Every row comes from one small tree of marks. The marks that hang from a mark follow it in brackets, in the order of their numbers. Every link used is in the known rows. Which tree was each row made from?
Known rows
Z_862(Z_952(Z_703)): [ 4.35  2.52 -2.10  2.32 -0.69 -1.16  2.08 -0.91 -4.39 -1.33  1.13  2.84
  0.11  3.02 -0.61  0.74  2.05 -1.16 -0.69 -1.46 -1.08 -0.91 -1.44  0.33
 -1.62]
Z_703(Z_183 Z_914(Z_862) Z_952): [ 2.64  0.48 -1.70 -0.42 -3.00 -1.08  0.70 -2.16 -2.62  0.52  0.47 -0.10
 -2.92  2.89 -0.69  0.01  0.68 -1.86 -1.87 -2.63  3.51 -2.49 -5.39  3.97
 -1.05]
Z_546(Z_688(Z_541 Z_703(Z_914))): [ 2.47  3.81 -0.94  1.98 -1.00 -1.97 -0.30 -0.02 -7.91  2.82  3.72  2.89
  1.56  0.40  0.40  0.14 -0.46 -3.22 -0.49 -4.12 -0.82 -3.10 -5.33  2.37
  1.21]
Z_914(Z_703(Z_183) Z_862): [ 2.04  1.77 -1.43 -1.23 -2.65 -0.74  1.97 -1.47 -4.58 -0.12 -1.24 -0.59
 -4.50  1.82  0.91 -0.56  1.23 -1.44 -2.03 -2.10  2.95 -2.53 -3.89  2.77
 -0.59]
Z_703(Z_952): [ 3.19 -0.25 -0.58  0.14 -2.31 -0.63  0.74  0.24 -3.24  0.34  2.29  2.76
 -0.36  2.32 -0.57 -0.36  0.65 -0.38  0.07 -1.75  0.58 -1.64 -3.26  0.98
 -1.75]
Z_703(Z_183 Z_914(Z_862) Z_952(Z_887)): [ 2.97  0.03 -1.49 -0.07 -2.85 -0.90  0.01 -3.06 -1.98  0.13  0.47 -0.05
 -2.47  3.20 -1.29 -0.02  1.47 -1.22 -1.54 -2.43  2.57 -2.80 -3.97  4.24
 -3.09]
Z_703(Z_183(Z_887)): [ 3.13  0.67 -3.35  1.04 -0.80 -0.87  1.09 -0.19 -3.66  1.01  0.54  2.88
 -1.91  2.35  0.08 -0.64  1.25 -1.04 -1.43 -1.80  0.05 -1.38 -4.54  2.58
 -1.62]
Z_546(Z_688(Z_541 Z_703(Z_183(Z_887)))): [ 1.02  2.80 -1.03  1.40  0.57 -1.79  0.77  0.22 -7.76  3.47  2.07  4.84
 -0.56 -0.06  0.56 -0.46  0.40 -3.64 -1.04 -4.44  0.38 -3.22 -6.17  2.96
  0.50]
Z_887(Z_183): [ 3.37 -0.06 -1.75  2.13 -1.91 -0.60  1.01  1.08 -4.47  0.42  2.68  3.13
 -1.79  3.50  0.59 -1.70  1.94  0.47  0.01 -1.25 -1.79 -1.31 -1.28  1.06
 -1.68]
Z_952(Z_703(Z_183 Z_914(Z_862)) Z_887): [ 4.56  2.10 -2.66  1.52 -2.71  0.10  0.79 -3.55 -2.95 -1.18  0.14  0.89
 -2.61  2.78 -1.55  0.20  2.61 -2.29 -0.88 -1.95 -0.08 -1.83 -1.82  3.75
 -2.63]
Z_952(Z_703): [ 4.56  1.79 -1.59  1.49 -2.08  0.27  1.49 -0.21 -4.31 -0.93  2.01  3.96
 -0.70  1.98 -0.67 -0.20  1.76 -1.31  0.70 -1.22 -1.95 -0.33 -1.18  0.75
 -1.12]
Z_914(Z_862(Z_952)): [ 3.03  1.40 -1.00  1.56 -0.77 -2.83  3.27 -0.96 -5.44  0.12  0.83  1.28
 -2.23  3.45 -0.15  0.30  1.38 -1.39 -1.05 -1.48  1.27 -2.85 -2.92  1.74
 -1.06]
Z_952(Z_887): [ 3.92  0.56 -1.25  1.58 -1.34 -0.14  0.72 -0.32 -4.18  0.14  2.46  2.39
 -0.31  2.87 -1.35 -0.70  1.92 -0.30  0.53 -1.42 -2.22 -1.43 -1.41  1.34
 -3.30]
Z_688(Z_541): [ 3.14  1.83 -0.36  1.59 -1.67 -1.86  2.23  1.10 -6.56  1.70  2.85  2.65
  0.61  2.24  0.14 -0.85  1.27 -0.69 -0.58 -2.73 -1.17 -1.46 -2.94  1.27
  0.32]
Z_862(Z_952(Z_703(Z_183 Z_914) Z_887)): [ 4.91  3.06 -3.64  3.07 -0.94 -0.39 -0.02 -2.97 -2.69 -1.51 -0.18  0.46
  0.29  3.82 -1.50  1.32  2.47 -1.42 -2.56 -2.11 -0.37 -1.27 -2.36  2.60
 -3.33]
Z_914(Z_703(Z_183(Z_887)) Z_862(Z_952)): [ 2.41  2.18 -3.41 -0.38 -0.59 -3.14  2.46 -2.48 -3.45 -0.38 -2.42 -0.20
 -3.70  2.44  1.69  1.02  1.61 -1.34 -2.97 -2.63  3.36 -3.39 -5.48  3.42
 -2.54]
Z_546(Z_688(Z_541)): [ 2.61  2.74  0.48  2.00 -0.13 -1.06  1.55  0.45 -7.71  2.33  3.70  4.02
  0.69  1.41  0.54 -1.27  1.19 -1.64  0.25 -2.51 -2.32 -1.86 -3.69  0.62
  0.72]
Z_862(Z_952(Z_703 Z_887(Z_183))): [ 4.54  1.19 -2.21  3.80 -0.65 -0.29  1.23 -1.36 -3.61 -1.49  1.81  3.66
 -0.29  4.33 -0.48  0.07  3.89 -0.16 -0.11 -1.40 -2.76 -1.47  0.90  1.07
 -4.81]
Z_546(Z_688(Z_703)): [ 1.65  2.08 -0.40  0.99 -0.58 -0.50  0.06  0.36 -7.19  1.66  3.31  4.38
 -0.40  0.43 -0.56 -0.53 -0.30 -3.23  0.51 -2.47 -0.78 -2.58 -3.74  0.97
  0.47]
Z_862(Z_952(Z_703(Z_183 Z_914))): [ 4.53  3.27 -3.71  2.64 -1.39 -0.82  0.53 -2.25 -3.50 -1.11 -0.54  0.45
 -0.20  3.45 -0.49  1.13  1.54 -1.54 -3.33 -2.13  0.50 -0.97 -3.63  2.47
 -1.20]
Z_546(Z_688): [ 3.00  1.79 -0.81  1.28 -0.20  0.17  0.72 -0.30 -5.83  1.06  3.05  3.88
 -0.55  1.82 -0.22 -0.97  0.84 -1.42  0.64 -1.21 -2.08 -1.34 -3.38  0.30
 -0.26]
Z_688(Z_703): [ 2.23  1.14 -1.16  0.74 -2.13 -1.28  0.52  1.06 -5.95  1.05  2.34  3.05
 -0.91  1.45 -0.68 -0.23  0.08 -2.27 -0.14 -2.40  0.53 -2.28 -3.01  1.52
 -0.18]

Write each row's tree
[ 3.25  2.37 -1.27  1.42 -0.82 -0.97  3.19 -2.45 -4.92 -1.09 -1.06  1.69
 -3.25  3.08 -0.63  0.57  2.56 -2.26 -1.91 -1.65  1.67 -1.91 -2.50  1.97
 -0.76]  Z_914(Z_862(Z_952(Z_703(Z_183))))
[ 2.18 -0.63 -0.65 -0.70 -3.27 -0.96  0.75 -1.75 -1.67 -1.04  1.10  1.25
 -3.35  2.97  0.85 -0.57  2.54  0.23  0.60 -2.34  1.46 -3.62 -1.10  2.66
 -5.28]  Z_914(Z_703(Z_952(Z_887(Z_183))) Z_862)
[ 3.40  1.51 -2.55  0.82 -2.45 -1.14  0.92 -1.82 -4.16  0.59  0.45 -0.31
 -3.33  2.95 -0.39 -0.46  0.79 -1.87 -2.33 -1.84  1.83 -2.03 -4.63  3.62
  0.03]  Z_703(Z_183 Z_914(Z_862))
[ 3.75  1.79 -4.66  1.69 -0.66 -3.56  1.81 -2.55 -2.94  0.69 -0.82 -0.19
 -2.62  3.57  0.42  1.03  1.40 -1.75 -2.78 -2.30  2.43 -2.96 -6.14  4.43
 -2.06]  Z_703(Z_183(Z_887) Z_914(Z_862(Z_952)))
[ 3.95  1.32 -1.65  1.89 -1.67  1.48  0.74 -1.52 -4.00 -1.15  0.65  2.99
 -1.40  2.28 -1.72 -0.56  2.82 -1.41 -0.53 -1.65 -1.36 -0.48 -0.64  1.92
 -2.77]  Z_952(Z_703(Z_183) Z_887)
[ 4.65  0.31 -1.84  2.97 -2.20  1.00  0.52 -0.82 -3.15 -1.36  2.82  4.69
 -0.84  3.41 -0.72 -0.85  3.65 -0.17  1.38 -1.19 -3.82 -0.92  1.22  1.21
 -4.10]  Z_952(Z_703 Z_887(Z_183))
[ 2.18  0.48 -0.39 -2.13 -3.55 -1.55  1.63 -1.27 -2.67 -0.49  0.58  0.58
 -3.03  1.60  0.88  0.33  0.96 -0.93  0.03 -2.26  3.05 -3.19 -3.82  2.26
 -2.06]  Z_914(Z_703(Z_952) Z_862)
[ 4.47  2.34 -2.61  0.86 -2.83 -0.44  1.44 -2.56 -3.72 -0.90  0.14  0.94
 -3.14  2.39 -0.68  0.26  1.61 -2.62 -1.41 -1.88  1.04 -1.43 -3.34  3.32
 -0.24]  Z_952(Z_703(Z_183 Z_914(Z_862)))
[ 1.65  1.86 -1.01  0.47 -2.92 -2.16 -0.57 -0.02 -5.07  2.24  1.46  1.01
  0.48  1.30 -0.27  0.31 -0.44 -2.40 -2.67 -4.91  3.47 -3.03 -6.04  3.77
  0.34]  Z_688(Z_541 Z_703(Z_183 Z_914 Z_952))
[ 1.73  1.05 -1.12 -1.83 -3.08  0.20 -0.12 -0.80 -2.44 -0.43 -0.45  0.23
 -1.87  1.56  0.67 -0.21  0.56 -0.26 -2.28 -2.81  3.24 -1.91 -4.21  2.16
 -1.85]  Z_914(Z_703(Z_183 Z_952))
[ 1.20  2.97  0.77  1.65 -0.23 -1.65  0.95  0.69 -8.96  2.87  3.68  4.42
  0.63  0.13  0.02 -0.48  0.17 -3.19  0.17 -3.87 -0.74 -3.09 -4.21  1.18
  1.29]  Z_546(Z_688(Z_541 Z_703))
[ 1.24  0.61 -0.72 -2.20 -3.17 -0.77  1.45 -1.86 -2.94 -0.53 -1.08 -0.34
 -4.11  1.51  0.79 -0.11  0.79 -1.12 -1.71 -2.63  4.63 -2.96 -4.46  3.06
 -1.65]  Z_914(Z_703(Z_183 Z_952) Z_862)
[ 0.75  2.10  1.50  0.33 -0.89 -1.65  0.29  0.36 -7.28  2.61  3.77  4.68
  1.11 -0.16 -0.03 -0.17 -0.23 -3.09  0.63 -4.24  0.76 -3.81 -5.04  1.28
  0.44]  Z_546(Z_688(Z_541 Z_703(Z_952)))
[ 3.88  2.22 -1.94  2.64 -0.32  0.26  1.31 -2.34 -3.94 -1.22 -0.12  1.94
 -0.64  3.52 -1.54  0.68  3.13 -1.28 -1.80 -1.85 -0.32 -1.20 -1.24  1.71
 -3.28]  Z_862(Z_952(Z_703(Z_183) Z_887))
[ 2.04  0.49 -1.17 -1.28 -2.85  0.56 -0.58 -1.65 -1.86 -0.58 -0.45  0.03
 -1.62  1.95 -0.24 -0.20  1.49 -0.09 -1.86 -2.97  2.15 -2.09 -3.02  2.60
 -4.28]  Z_914(Z_703(Z_183 Z_952(Z_887)))
[ 2.39  0.62 -3.09 -1.64 -2.31 -0.82  0.09 -0.96 -1.13 -0.21 -0.91  1.52
 -1.84  1.40  1.25  0.32  0.81 -0.39 -1.70 -2.97  3.03 -2.25 -5.55  3.09
 -3.44]  Z_914(Z_703(Z_183(Z_887) Z_952))
[ 5.12  2.26 -3.38  2.14 -2.31  0.90 -0.69 -2.28 -2.82 -1.01  0.76  1.43
 -0.45  2.81 -1.62  0.17  2.36 -1.44 -1.28 -1.95 -1.46 -0.44 -1.75  2.95
 -2.88]  Z_952(Z_703(Z_183 Z_914) Z_887)
[ 1.78  2.50 -1.73 -0.28 -1.33 -1.97  2.45 -2.17 -4.54 -0.67 -1.93 -1.41
 -3.86  2.74  1.10  0.36  1.43 -1.39 -3.51 -2.34  3.98 -3.00 -4.10  2.60
 -1.38]  Z_914(Z_703(Z_183) Z_862(Z_952))
[ 2.48  1.63 -0.97  0.62 -3.13 -2.90 -0.42  0.52 -4.98  2.12  3.01  1.87
  1.52  1.12  0.02  0.84 -0.45 -2.25 -0.86 -4.66  2.01 -3.22 -5.60  2.85
 -0.16]  Z_688(Z_541 Z_703(Z_914 Z_952))
[ 3.89  2.03 -3.16  1.53 -0.08 -1.95  3.28 -2.59 -3.89 -0.80 -1.41  3.06
 -3.00  2.80 -0.01  1.31  2.67 -2.43 -1.29 -1.96  1.63 -2.36 -3.90  3.01
 -1.98]  Z_914(Z_862(Z_952(Z_703(Z_183(Z_887)))))
[ 2.48 -0.48 -0.42  0.32 -1.97  0.64  0.06 -1.25 -2.79  0.33  1.04  1.85
 -1.28  2.65 -1.58 -0.69  1.73 -0.50 -0.86 -2.25  1.16 -1.72 -2.60  2.45
 -3.55]  Z_703(Z_183 Z_952(Z_887))
[ 1.15  0.82 -0.90  0.19 -1.67 -2.74  0.76  0.62 -4.92  2.60  1.32  4.05
 -0.31  0.62  0.28  0.40  0.48 -2.44 -1.45 -5.08  3.07 -3.34 -6.30  3.60
 -0.92]  Z_688(Z_541 Z_703(Z_183(Z_887) Z_952))
[ 4.18  2.18 -3.82  2.21  0.05 -1.31  1.85 -1.48 -3.31 -0.98 -0.77  3.46
 -0.87  2.78 -0.08  1.19  2.36 -1.70 -1.89 -2.07  0.14 -1.23 -3.55  2.21
 -2.59]  Z_862(Z_952(Z_703(Z_183(Z_887))))
[ 5.49  2.29 -2.60  1.15 -2.92 -1.19  1.79 -2.23 -3.51 -1.02  1.52  1.95
 -1.85  2.46 -0.67  0.63  1.67 -2.39  0.45 -1.53 -0.73 -1.61 -2.61  2.69
 -0.70]  Z_952(Z_703(Z_914(Z_862)))
[ 3.92  0.86 -1.35  3.28 -0.96 -1.24  2.79 -2.65 -3.76 -1.83  1.44  3.35
 -2.49  4.51 -0.58  0.06  4.25 -0.81  0.59 -1.43 -1.49 -2.53  0.88  1.92
 -4.37]  Z_914(Z_862(Z_952(Z_703 Z_887(Z_183))))
[ 2.78 -0.54 -2.26  0.01 -1.45 -1.05  0.53 -0.46 -2.11  0.90  0.73  3.30
 -1.56  2.04 -0.16 -0.03  1.30 -0.80 -1.14 -2.57  1.83 -1.79 -5.34  2.99
 -2.66]  Z_703(Z_183(Z_887) Z_952)
[ 5.42  1.84 -3.93  4.18 -1.21 -1.00 -0.10 -2.27 -2.28 -1.85  1.87  2.07
  0.41  4.83 -0.59  0.57  3.48 -0.28 -0.72 -1.56 -2.76 -1.71 -0.20  2.09
 -4.91]  Z_862(Z_952(Z_703(Z_914) Z_887(Z_183)))
[ 4.37  0.00 -2.01  0.90 -2.75 -0.86 -1.08 -1.67 -1.35 -0.06  2.70  1.19
  0.78  3.00 -1.12  0.40  1.33 -0.20 -0.22 -2.34 -0.22 -1.97 -3.03  2.60
 -4.25]  Z_703(Z_914 Z_952(Z_887))
[ 1.85  2.76 -0.26  0.82 -1.58 -2.17 -0.92 -0.25 -5.92  2.65  3.79  3.27
  1.88  0.40  0.19  0.52 -0.54 -3.06 -0.24 -4.64  0.82 -3.76 -6.09  2.34
  0.31]  Z_546(Z_688(Z_541 Z_703(Z_914 Z_952)))
[ 0.83  0.91  1.03  0.62 -2.22 -1.04  0.07 -0.11 -5.79  1.99  1.57  2.68
  0.11  1.29 -1.20 -0.24  1.12 -2.01 -1.39 -4.80  2.53 -3.19 -3.73  2.86
 -1.84]  Z_688(Z_541 Z_703(Z_183 Z_952(Z_887)))
[ 2.40  2.09 -3.11  0.91 -2.44 -0.72 -1.21  0.03 -5.13  1.11  0.91  0.46
 -1.11  1.69 -0.68  0.25 -0.59 -2.56 -2.62 -3.24  1.87 -2.02 -4.90  3.58
 -0.13]  Z_688(Z_703(Z_183 Z_914))
[ 5.69  2.75 -3.54  3.15 -1.09 -1.22  0.39 -2.63 -2.51 -1.91  1.33  1.19
  1.28  3.65 -1.20  1.70  2.50 -1.14 -0.94 -1.91 -1.98 -1.40 -1.56  1.74
 -4.10]  Z_862(Z_952(Z_703(Z_914) Z_887))
[ 5.13  3.11 -5.53  2.66 -0.44 -1.75  0.52 -2.26 -1.96 -0.77 -0.58  1.90
 -0.33  3.28 -0.02  1.86  1.99 -1.58 -2.77 -2.17  0.21 -1.40 -4.70  3.35
 -2.61]  Z_862(Z_952(Z_703(Z_183(Z_887) Z_914)))
[ 2.44 -0.56 -1.32 -0.27 -3.08 -0.23 -0.74 -0.73 -1.15 -1.14  1.51  1.59
 -1.44  2.75  0.91 -0.60  2.41  0.98  0.13 -2.19 -0.04 -2.39 -0.93  1.83
 -5.57]  Z_914(Z_703(Z_952(Z_887(Z_183))))
[ 0.77  2.14 -0.42  0.69 -0.24  0.54 -0.58 -0.15 -7.40  1.95  1.71  3.26
 -1.67  0.46 -0.72 -0.77 -0.49 -3.29 -0.97 -3.00  0.80 -2.48 -4.42  1.85
  0.74]  Z_546(Z_688(Z_703(Z_183)))
[ 5.59  1.03 -3.50  3.45 -2.51  0.19 -0.64 -1.53 -2.05 -1.43  2.88  2.93
 -0.23  3.75 -0.70 -0.21  3.17 -0.28  0.58 -1.60 -3.78 -1.15  0.20  2.17
 -4.41]  Z_952(Z_703(Z_914) Z_887(Z_183))
[ 3.05  2.71 -1.60  1.76 -2.62 -3.00  0.29  0.89 -6.61  2.04  2.98  1.65
  1.30  1.24  0.14  0.25  0.10 -2.28 -1.12 -4.01  0.21 -2.81 -4.56  2.52
  0.51]  Z_688(Z_541 Z_703(Z_914))
[ 3.67  0.36 -1.71 -0.20 -3.29 -2.09  1.00 -1.57 -2.31  0.20  2.02  0.58
 -1.94  2.77 -0.20  0.42  0.53 -1.41 -0.21 -2.24  1.85 -2.96 -4.59  2.86
 -1.37]  Z_703(Z_914(Z_862) Z_952)
[ 0.99  1.00  0.46 -0.30 -1.22 -0.24 -0.69  0.13 -5.59  1.50  3.25  4.45
 -0.09  0.36 -0.56 -0.02 -0.48 -3.12  1.05 -3.14  1.10 -3.21 -4.58  1.08
 -0.62]  Z_546(Z_688(Z_703(Z_952)))
[ 5.27  0.80 -2.83  2.79 -2.67 -0.50  0.66 -2.60 -2.60 -1.47  2.29  2.54
 -2.61  3.62 -0.65 -0.33  3.54 -1.19  1.21 -1.48 -2.38 -2.11 -0.02  3.03
 -3.89]  Z_952(Z_703(Z_914(Z_862)) Z_887(Z_183))
